Each row was made from one path, in order. Every step used is in the known rows, and no mark comes twice. Write each row's path.
(in the rows, 128 means zero)
Known rows
N > G: [ 88 144 149 141 123 116 137 113 142 119 116 157 111 126 163 150  99 126
 117 129 127 124 125 139 121 149 170 135 119 109 135 110 154 118 138 125
  90 139  94 148 107 119 120 122 128 138 112]
B > H > E > G: [ 66 140 135 124  99 115 140 117 171 113 117 132 118 102 155 164 124 154
  86 190 122 140 125 140  97 105 146 144 158 160  86  68 125 131 136 130
 112 156 141 150 140 148 137 144 145 124 107]
N > G > D: [ 78 161 137 134 138 112 141  88 165 137 132 160 121 122 174 161 102 128
 132 139 137 148 124 151 124 151 149 137 151 121 145 116 160 130 142 133
  92 157  87 153 108 133 138 124 128 155  99]
N > G > Q > X > Y: [108 171 165 148 185 135 141  94 164 136 120 205 146 144 183 141  86  91
 160 115 108 128  95 199 105 136 170 120 141  94 125 157 128 104 140 148
  79 118  52 103 120 120 105 158  81 191 122]
J > D > G: [ 77 129 134 145 166 112 170  62 188 166 132 118 137 110 130  96  73 113
  87 103 122 182 115 135 149 159 180 125 189 112 146 103 156 148 117  99
  93 124 111 141 103 119 126 161 131 144 106]
Z > X > Q > G: [101 131 117 138 198 173 119  88 183 126 117 167 174 131 211  72  79  61
 150  99  84 120  81 182 114 153 154 152 150 121 135 132 129 132 181 148
  95 131  80 113 108 132 112 134 108 128 121]
G > Q: [106 138 124 136 144 127 142  82 139 112 133 148 141 122 166 155 115 120
 120 129 146 151 119 139 120 130 135 119 129 122 117 121 124 138 137 135
  98 136 109 118 113 139 132 151 123 158 112]
Q > G > E > H > K > T: [107 129  86 142 144 165 156 110 210 120 124 151 126  55 223 144 124 139
 127 161 155 152  69 141 155 163 142 104 149 205 171  69 142 105 107  93
 138 110  87 144 107 120 153 142 115 100 119]
G > E > H > K > T: [ 87 118  89 145 111 140 140 129 187  96 132 130 130  79 196 168 142 150
 114 157 161 131  85 134 159 149 132 102 136 189 147  68 130 107  97  99
 141 122 109 166 120 121 157 144 133 111 141]
V > K: [ 80 107 118 128 121 114 115 106 150  82 147 135 135 107 168 137 119 124
 115 131 168 139 122 130 157 113 144 119 134 154 123  93 120 121 143 121
 121 118 114 154 128 126 130 141 133 117 124]
L > H: [ 84 121 111 120 144 147 130 114 142 106 132 110 118 143 157 146 113 130
 102 126 105 147 120 139 127 122 133 142 121 140 147  93 132 115 138 146
 114 142 128 160 128 144 140 143 142 142 112]
N > G > Q: [100 161 148 147 129 118 150  93 142 128 119 175 124 126 167 171 103 130
 129 140 140 143 120 147 111 152 154 118 119 107 111 123 154 137 140 128
  73 132  83 120 107 121 130 133 119 158 104]
G > Q > X > Z: [ 95 146 137 126 212 143 127  59 135  93 162 175 167 143 190 139  99  87
 131 111 132 157  95 171 110 127 138 116 145 101 157 159 104 118 161 156
 123 121  79  99 103 112  99 157  87 192 134]
H > K: [ 93 135 129 149 123 122 123 117 143 100 116 131 137 111 175 141 122 118
 100 126 142 140 108 121 128 135 140 125 122 145 136  94 123 115 119 122
 109 146 127 161 126 136 143 157 130 126 139]
Q > X > Z: [ 84 127 140 120 203 144 114  81 138  89 158 157 153 143 184 116  96  80
 120  99 117 140  98 161 122 124 157 131 145  99 180 144 110 103 158 151
 136 123  88 125 104 110  90 148  93 171 145]
M > B > H > K: [ 87 125 116 141  92 100 115 107 119  86  81 146  91 115 181 182 144 128
  77 164 142  99 102 119 102 122 122 142 110 162 105 114 119 122 151 171
 108 161 128 167 138 130 139 139 138 117 168]
N > G > D > J: [ 65 175 137 146 139 125 151  64 192 157 120 154 124 120 170 162  87 122
 118 126 144 176 118 163 118 159 159 152 170 103 159 106 177 132 153 118
  78 172  77 160  94 142 151 137 132 171  79]
T > K > H: [ 53 107 114 121 107 141 109 119 142  56 149 131 115  98 173 148 142 120
 111 153 193 151 103 100 154 130 131 115  92 152 161  72 112 120 165 112
 136 104 132 162 140 124 135 150 128 103 136]
D > G > E: [ 71 117 107 126 137 122 149  89 193 158 133 144 140  84 149 104  92 120
 110 141 118 146  94 137 157 157 168 133 184 140 134 102 168 143 120 124
 119 124 105 137 124  98 135 135 105 145 101]
N > G > E: [ 73 142 116 137 108 120 142 120 166 143 120 169 119 105 168 141  95 133
 128 152 129 116 116 136 135 159 168 150 144 117 130 113 173 124 133 135
  93 122  94 151 123  97 132 106 111 140  91]
E > H > B: [102 138 133 111 123 153 171 109 141  96 122 147  98 117 165 144 125 145
 104 161 112 128 123 144 140 152 149 104 117 124 151  81 120 101 119 124
 151 142 125 132 104 162 106 173 134 147 128]
M > N > G: [105 162 150 144 112 102 134 102 144 125 108 172  97 145 164 163  88 132
 116 142 111 130 117 150 125 135 167 122 106 115 125 114 163 142 159 160
  92 155 100 162 104 115 114 116 109 159 126]
E > G > D > J > P: [ 60 144 127 152 158 149 174  31 218 181 116 144 162 114 134 150  78 109
 107 111 140 206 132 153 123 109 143 158 218 137 169  73 163 159 149  93
  95 191 110 151  94 181 143 185 158 191  49]
E > H > L: [121 125 106 110 116 146 170 109 147 124 126 133 116 116 183 142 125 161
  88 153  89 139 110 143 146 149 147 104 115 145 137  73 116 103 116 123
 129 123 119 155 108 175 134 136 144 120 119]
V > K > T: [ 73  83 117 143 124 123 101 101 161  54 164 123 124  97 167 149 138 129
 116 128 205 147 109 136 153 116 135 104 131 180 112  81 111 117 129  98
 137 119 101 155 124 117 142 146 147 100 141]
N > G > E > H > K > T: [ 80 141 110 157  97 131 151 138 188 114 119 153 115  85 202 183 132 159
 124 168 156 127  93 147 152 171 149 105 127 174 142  75 159 104 104  96
 116 120  83 166 115 108 152 123 129 111 136]
B > H > E: [ 69 144 115 121  93 112 127 127 149  89 116 128 103 117 171 159 133 141
  75 171 128 133 115 149 101 123 132 141 132 155 103  94 114 122 136 149
 119 135 126 163 128 126 152 123 140 126 124]
E > G > Q > X: [ 92 134 157 126 183 142 156  64 176 140 145 171 162 120 155 152  91 119
 130 137 121 167 113 149 113 116 155 117 166 132 122 118 122 140 146 120
  98 140 109  93 135 152 106 188 110 168 104]
G > Q > X > Y: [113 150 140 132 200 140 132  87 157 124 134 181 160 139 180 126 100  84
 153 107 115 139  89 188 111 114 154 120 150 108 130 154 101 110 133 150
 103 115  80 101 126 132 110 175  84 191 129]
J > D > G > Q: [ 90 143 129 154 172 110 183  37 188 177 136 136 153 110 132 120  75 119
  93 113 139 200 113 147 141 163 163 106 188 116 126 118 153 164 121 104
  77 120 102 112 104 122 134 176 122 163  97]
X > Y: [115 133 131 137 160 131 120 118 148 111 117 147 145 129 171 111 111  97
 142 101 118 111 103 159 124 112 163 145 138 103 127 116 113 108 121 145
 109 138 107 142 117 135 118 148 111 158 128]
B > H > L: [ 98 117 114 112  98 131 137 103 129  99 110 145  92 114 188 140 137 157
  70 163 111 129 122 137 105 145 141 146 122 157  94  95 121 111 136 146
 109 143 138 157 138 153 150 115 153 117 123]
H > E: [ 77 149 123 134 113 124 131 123 159 109 139 118 130 116 152 138 115 130
  86 150 126 152 111 142 120 124 138 121 135 139 122  86 108 122 124 134
 128 129 111 159 114 130 143 150 125 132 111]
K > V: [ 87 101 119 147 135 136 111 106 149  78 146 120 122 109 159 139 113 126
 114 120 161 131 116 134 131 139 142 119 130 145 126  86 118 106 148 105
 130 131 108 146 107 125 143 139 131 119 142]
J > D > G > N: [ 90 148 114 137 154 103 184  54 208 177 118 141 133 114 105  92  70 121
 111 122 112 201 126 145 161 161 171 112 198 123 156 117 178 149 136 113
  93 114 112 122 114 104 129 159 141 170  88]
X > Q > G > E > H > K > V: [100 141  75 151 151 174 142 104 222 117 112 154 153  65 252 127  99 114
 135 170 129 121  68 161 160 183 141 106 157 188 153  71 145 119 152  98
 133 120  94 131 110 105 153 118  91 103 137]
M > B: [ 96 115 119 137 127 114 124  95 126 111 115 139 107 127 148 150 116 119
 101 137 129 110 106 121 125 114 138 132 118 122 128 123 118 129 156 167
 119 149 108 146 108 130 115 146 122 134 137]
T > K: [ 73 119 117 136 111 122 115  98 146  76 146 130 125 110 173 144 128 118
 109 137 166 140 105 120 151 119 146 122 110 142 145  85 113 133 152 118
 117 118 117 150 128 130 129 151 134 127 133]
B > H: [ 89 114 119 116 115 113 125 107 130  86 107 141 101 124 177 159 127 126
 101 139 137 119 121 132 113 124 144 154 125 138 116 113 136 123 147 145
 103 141 131 147 127 132 132 116 145 129 135]
H > E > G > Q: [ 84 160 139 143 127 126 155  92 185 137 141 140 157 100 142 165 108 150
 104 178 133 171 121 144 109 108 135 106 161 144  84  79 110 151 126 118
 103 150 118 122 124 155 142 181 124 151  83]

Write each row's path
[ 64 124 102 143 151 112 175  65 215 188 139 130 143  88 135  90  71 122
  94 123 126 173 107 132 164 173 181 141 212 123 143 106 171 155 114 110
 100 109 115 143 118  96 139 147 115 149  85] -> J > D > G > E
[ 83 110 116 112 109 161 134 117 132  99 132 135 108 104 169 125 130 148
  82 151 134 158 116 112 127 155 128 120 112 149 134  73 111  99 134 123
 138 122 140 165 139 143 147 136 132 102 112] -> K > H > L
[ 77 110 116 150 103 124 102 118 141  54 112 128 104  99 195 171 137 134
  90 149 175 120 110 131 111 144 127 127 120 182 103  81 121 101 147 115
 118 143 126 163 132 124 170 125 145 102 171] -> B > H > K > V
[ 63 150 107 127 121 142 133 137 163 111 142  99 120 136 148 153 119 146
  78 160 101 164 116 153 120 119 121 128 130 152 130  74 113 111 127 150
 131 135 119 171 127 138 156 153 135 135 101] -> L > H > E
[ 23 132 117 113 114 123 129 106 211 107 173 127 143  68 162 167 130 153
 113 201 193 191 127 129 145 109 107 106 179 196 118  42 107 129 147 108
 154 139 132 168 156 146 159 168 128 108  77] -> V > K > H > E > G > D
[ 59 145 126 128 129 144 148 124 184 130 137 100 131 122 133 157 110 158
  91 178  92 167 126 145 114 102 132 131 157 158 113  48 120 124 128 131
 121 161 135 162 141 159 144 175 142 135  83] -> L > H > E > G
[ 84 118  80 147 104 142 139 132 182 101 133 130 131  78 200 164 128 151
 114 166 155 122  91 136 162 160 133 101 133 185 143  64 129  97 118  99
 143 114 111 164 119 124 166 132 122 112 144] -> G > E > H > K > V
[ 87 134  99 110 107 150 177 115 164 122 128 161 103  96 169 139 121 155
 113 183 114 119 115 142 149 162 151 119 140 133 147  81 136 108 111 134
 157 129 129 136 119 137 119 155 119 149 108] -> G > E > H > B
[ 17 144 117 121 104 132 124 100 210 100 173 127 135  71 167 172 140 153
 103 209 192 196 110 119 143 114 108 104 156 184 137  35  99 142 156 103
 150 140 133 165 157 151 161 183 131 116  90] -> T > K > H > E > G > D
[ 63 100 112 154 112 131  94  99 161  51 164 120 116  97 176 150 133 126
 113 143 196 134 101 127 156 130 137 103 109 164 134  69 102 116 167  93
 134 111 105 147 121 120 151 148 141 107 153] -> T > K > V
[115 145 122 134 182 161 129  71 182 124 108 157 153 114 211  94  83  81
 131 120 106 138  93 152 125 147 158 139 148 127 146 114 139 144 163 130
  99 141 104 112 102 116 111 126 101 133 114] -> X > Q > G
[ 89 166 161 137 165 132 148  82 155 134 134 191 132 137 171 160  88 114
 130 134 123 153 110 169 110 153 161 113 130 113 133 150 145 120 151 131
  85 117  67 104 118 118 113 149 101 172 111] -> N > G > Q > X
[ 95 138 132 137 162 121 160  61 169 139 132 146 149 104 151 138 100 118
 110 131 131 170 100 150 132 147 153 101 161 131 118 112 146 152 126 119
  99 136  92 108 110 126 130 165 116 163 112] -> D > G > Q
[ 72 150 115 133 155 133 142  58 188 140 131 129 139 115 163 146  98 114
 108 113 150 183 111 152 127 136 143 150 179 119 163 102 149 134 147 126
 102 171 102 160 100 153 156 153 137 173  86] -> G > D > J
[ 83 129  85 136 182 174 122  93 206 148 122 181 181 110 216  65  76  69
 157 124  86 110  73 183 125 162 154 167 173 135 129 138 146 141 177 159
 101 117  84 118 122 106 124 119  92 129  98] -> Z > X > Q > G > E
[ 67  93 107 109  93 148 123 115 142  76 148 138 115  86 181 133 139 155
  85 169 170 165 122 117 152 141 123 105 114 180 120  58 104  95 143 114
 148 100 135 173 155 138 156 132 135  81 112] -> V > K > H > L
[ 72 191 136 163 127 121 173  35 196 177 100 182 116 151 154 179  71 111
  99 119 129 198 128 184 124 135 146 141 173 125 168 108 191 166 175 136
  89 182  75 177  76 141 145 139 133 211  69] -> M > N > G > D > J > P
[ 96 147  77 139 168 179 144 117 220 149 105 176 186 102 247  96  93  86
 152 144  77 110  59 188 144 178 145 135 156 164 151 108 141 121 155 142
 107 114  84 135 120 130 132 132  97 120 124] -> Z > X > Q > G > E > H > K
[ 97 133  93 123 158 151 143  88 191 147 126 167 130  80 188 100  89 115
 134 148 131 143  92 135 138 151 160 148 164 148 161 115 157 128 140 132
 113 112  98 128 115 110 132 122  98 128  80] -> Q > G > E
[ 44 119 127 117  94 158 123 113 140  45 145 147  89  95 164 137 147 132
  97 183 193 151 111 107 141 149 130 106  91 143 154  60  99 108 154 111
 164 121 143 147 147 127 126 180 131 118 132] -> T > K > H > B
[ 59 137 118 119 106 141 122 141 152  90 140 118 118 101 155 145 126 135
  87 165 153 166 110 123 122 135 123 117 122 149 140  73 106 107 140 124
 147 113 126 167 130 125 150 146 118 108 112] -> K > H > E
[108 166 110 126  96 111 171 119 172 151 108 185  96 122 188 179  95 158
 128 177  94 115 105 158 160 151 167 118 117 132 141 102 181 138 147 162
 110 130  98 167 102 108 115  97 101 158 113] -> M > N > G > E > H
[ 63 108 108 119  88 156 120 111 143  71 150 134 106  90 184 136 148 149
  81 176 170 164 103 106 150 149 125 103  91 168 141  53  95 108 152 108
 143 103 140 170 154 141 153 143 137  90 123] -> T > K > H > L
[ 98 175 123 124  82 126 183 113 170 136 107 201  72 120 177 169  99 169
 116 206  93 117 117 161 144 169 163 106 115 124 131  90 168 128 136 162
 137 148 110 152 111 115 107 132 101 171 107] -> M > N > G > E > H > B
[ 14 147 119 122 114 139 139  82 236 123 157 122 146  64 153 166 110 150
  95 193 199 217 121 143 143 117 121 120 200 175 134  27 127 130 159  94
 142 154 120 177 141 154 176 184 135 122  57] -> V > K > H > E > G > D > J
[ 78 159 121 124  95 142 185 125 168 135 116 186  87 100 177 155 107 164
 122 195 106 110 121 153 141 184 170 117 132 117 147  84 164 105 120 129
 131 130 102 137 115 121 111 138 116 148  97] -> N > G > E > H > B
[123 138  76 107 134 172 183  94 198 164 120 167 115  68 214 109 100 160
 107 179  86 150  91 145 153 174 155 119 151 172 156  80 143 108 122 125
 133  99  98 139 112 150 140 117 113 115  77] -> Q > G > E > H > L
[ 90 143  90 119 167 196 163  99 213 140 116 194 149 107 223  75  86  95
 151 166  67 102  78 196 134 187 153 136 158 133 143 107 137 119 158 151
 138 125  88 104 115 131 104 149  98 139 102] -> Z > X > Q > G > E > H > B
[124 158 108 119 159 143 151  80 183 134 108 175 118 104 157 104  89 116
 150 142 117 171 109 145 136 138 154 117 155 148 174 126 162 122 162 137
 112 118  94 105 111 116 123 130 124 151  83] -> Q > G > N
[ 90 159 121 141  96 103 140 108 167 145 113 185 102 123 169 158  86 141
 123 165 115 122 109 146 140 146 166 138 129 124 117 120 178 148 154 171
  97 140 100 165 120  90 127 101  94 163 102] -> M > N > G > E
[ 99 116 127 144 175 142 105 129 150 116 124 157 162 150 166  89 106  75
 160  77  92  94  89 190 109 115 163 158 138 102 118 135 100  96 136 164
 102 123  84 144 117 152 115 161 118 154 135] -> Z > X > Y
[ 61 165 139 124 169 159 159  92 195 145 157 135 151 131 148 170  97 146
 100 180  91 195 112 173 103 107 122 109 167 163 114  86 106 128 139 136
 119 138 108 115 151 154 140 199 115 167  85] -> L > H > E > G > Q > X
[ 91 148 110 123 105 125 173 131 168 146 113 169 111 102 186 163 102 149
 133 167 111 109 109 151 157 166 171 132 135 125 154  96 175 115 128 129
 105 113  88 148 106 119 120 103 116 138 103] -> N > G > E > H
[ 50 139 108 107  84 124 138 127 205  96 140 146 131  74 124 151 124 161
 123 215 170 188 136 128 154 107 122  91 161 192 120  48 128 118 161 110
 154 110 135 147 166 121 146 162 139 110  75] -> V > K > H > E > G > N
[ 89 112 112 122 101 103 119  96 116  93  94 151  80 128 170 173 133 130
  90 154 134  90 112 125 107 114 133 151 115 137 109 128 128 129 167 178
 113 154 121 149 123 127 121 122 136 128 151] -> M > B > H
[102 119 118 150 126 137 135 126 163  76 128 118 126 102 191 176 146 142
 106 135 157 141  90 136 144 138 133  87 114 180 153  66 114 103 101  91
 133 134 105 161 104 147 144 160 146 108 167] -> E > H > K > T
[ 66 119 137 111 118 162 137 118 128  72 128 149  94 105 151 131 128 131
  97 162 158 147 125 115 117 157 135 119 110 124 149  78 115  97 139 124
 161 142 147 142 134 132 120 172 125 125 120] -> K > H > B
[ 84 115 124 167 121 135 105 114 152  74 132 119 129  98 174 150 123 125
 102 130 173 139 104 128 130 147 135 110 123 168 126  74 111 104 134  99
 124 140 113 158 120 126 165 153 132 108 156] -> H > K > V
[ 98 143  89 130 165 163 137  84 204 144 114 168 157  92 218  88  81  91
 141 141 107 127  88 152 140 160 157 153 172 136 139 119 157 149 159 138
 105 128 103 118 121  93 126 104  85 134  96] -> X > Q > G > E
